What can hang from each mark
segeze: sekes
pitano: liti taseta
vufumo: sekes
ludu: liti taseta
taseta: levot ludu pitano
sekes: taseta
rafug: sekes
levot: taseta

Each row was made from one small tree. The marks that hang from a mark follow it in brackets, in alphabetical order. Every link used is in the known rows. Write each row's tree.
In the rows, 128 means zero.
Known rows
taseta{pitano}: [210  95 159 119 103 124 120 124 137  92 133  94  95 134 145 139 139 128]
levot{taseta{ludu{liti} pitano}}: [140 122 107 119 106 143 121 125 123  98 136  91  96 131 111 158 123 113]
ludu{liti taseta{levot pitano}}: [ 68 119 149  97  93 120 112 135 114  97 118 105  80 161 114 146 128  90]
taseta{levot pitano{liti}}: [131 105 150 131 106 110 131 133 128 107 109  99 103 136 126 125 135 110]
rafug{sekes{taseta{ludu{liti} pitano}}}: [191 113 133 100 109 137 110 152 130 124 132 111  99 151 158 145 133 127]
segeze{sekes{taseta}}: [127 100 191  97 104 134 115 115 147 102 160 117  88 137 159  98 159 135]
pitano{liti taseta{ludu}}: [162 142 125 107 115  80 130 100 129 110 127  93 111 130 136  97 138 135]
levot{taseta{ludu pitano{liti}}}: [153 129 117 136 110 135 134 122 124 100 119  81 112 124 109 134 127 131]
rafug{sekes{taseta}}: [212  98 183 101 107 126 110 130 130 100 148 121 100 159 157 115 141 147]
sekes{taseta{levot ludu{liti} pitano}}: [ 82  99 141 102 102 125 129 149 109 129 123 103 102 139 123 134 150 112]
vufumo{sekes}: [178  84 153 120  97 107 123  85 131  94 165 114  84 146 146 164 127 137]
rafug{sekes}: [252  98 151 108 114 126 104 111 139  88 150 118  94 153 152 136 125 137]
levot{taseta{ludu pitano}}: [188 110 113 127 110 148 129 125 125  91 136  77 108 122 103 139 130 139]
taseta{levot ludu}: [162  90 114 108 116 115 133 102 116 106 145  99 104 131 108 133 138 126]
rafug{sekes{taseta{levot}}}: [170  88 176 104 108 125 119 137 120 105 141 124 101 161 134 107 142 138]
segeze{sekes{taseta{levot ludu}}}: [ 96  96 148  97 116 137 134 122 132 122 154 107  99 128 122  97 155 130]
levot{taseta}: [156 103 154 118 104 134 121 100 126  76 151 104  95 140 114 135 132 135]
levot{taseta{pitano}}: [176 105 154 131 101 145 122 128 131  77 135  87  99 134 113 140 131 131]
segeze{sekes}: [170 101 156 106 111 130 113  97 155  91 162 113  86 132 150 127 138 122]
levot{taseta{ludu}}: [178 107 117 116 113 136 127  99 117  90 154  95 104 127 102 135 132 140]
vufumo{sekes{taseta{ludu}}}: [145  89 154 106  99 112 135  97 111 118 164 109  98 141 138 138 146 162]
taseta{levot ludu{liti} pitano}: [118 103 102 112 108 126 128 131 119 117 126  98  95 135 119 156 130  98]

Which tree is each row?
[154 109 113 126 115 115 138 128 119 119 111  88 111 126 116 128 135 119] | taseta{levot ludu pitano{liti}}
[ 93 126 162 114  98 111 123 133 117 100  99  96  95 155 113 114 132 105] | ludu{taseta{levot pitano{liti}}}
[114 135 117 112 116  84 138 110 119 118 120  95 112 130 112  89 135 122] | pitano{liti taseta{levot ludu}}
[117 101 102  99 112 110 125 106 112 114 141 117  89 141 115 155 132 100] | taseta{levot ludu{liti}}
[146 124 153 139 103 131 127 125 134  87 115  90 103 134 119 128 125 124] | levot{taseta{pitano{liti}}}
[133  88 148 112 108 131 139 147 109 125 126  88 111 130 119 106 156 135] | sekes{taseta{levot ludu pitano}}
[ 59 115 150  88  96 107 112 113 107  92 134 121  76 170 113 140 129  91] | ludu{liti taseta{levot}}
[186  92 114 118 114 129 134 128 122 112 130  82 107 124 110 132 140 123] | taseta{levot ludu pitano}
[116 126 160  96  91 118 103 128 126  91 124 104  77 161 137 155 129 105] | ludu{liti taseta{pitano}}
[107 107 148 119 107 117 143 146 110 131 110  94 117 133 121 100 156 133] | sekes{taseta{levot ludu pitano{liti}}}
[103 127 109  96 111  92 128 114 118 117 135 105  97 137 113 123 129 103] | pitano{taseta{levot ludu{liti}}}
[146 117 119 103 115 100 136 113 120 111 138  88 109 128 109  97 139 131] | pitano{taseta{levot ludu}}
[131 108 144 101 101 123 121 138 122 123 131 105  98 137 149 137 151 125] | sekes{taseta{ludu{liti} pitano}}
[119  98 147 107 113 150 135 146 135 126 141  89 103 121 122 100 153 126] | segeze{sekes{taseta{levot ludu pitano}}}
[127 108 147 126  96 109 139 122 119 127 129  97 107 137 146 134 141 151] | vufumo{sekes{taseta{ludu pitano{liti}}}}
[195 117 118 125 113 115 129 117 129 114 117  90 109 124 139 129 138 132] | taseta{ludu pitano{liti}}
[131 119 106 109 108 131 121 101 120  92 149 108  93 139 109 159 124 114] | levot{taseta{ludu{liti}}}
[101 116 144  95 105 143 116 139 143 126 143 104  88 129 154 126 148 116] | segeze{sekes{taseta{ludu{liti} pitano}}}
[144 133 115  92 109  94 116 105 129 108 144 102  97 136 138 124 132 116] | pitano{taseta{ludu{liti}}}
[145 105 155  93 113 136 123 113 142 118 163 106  97 126 147 102 156 144] | segeze{sekes{taseta{ludu}}}
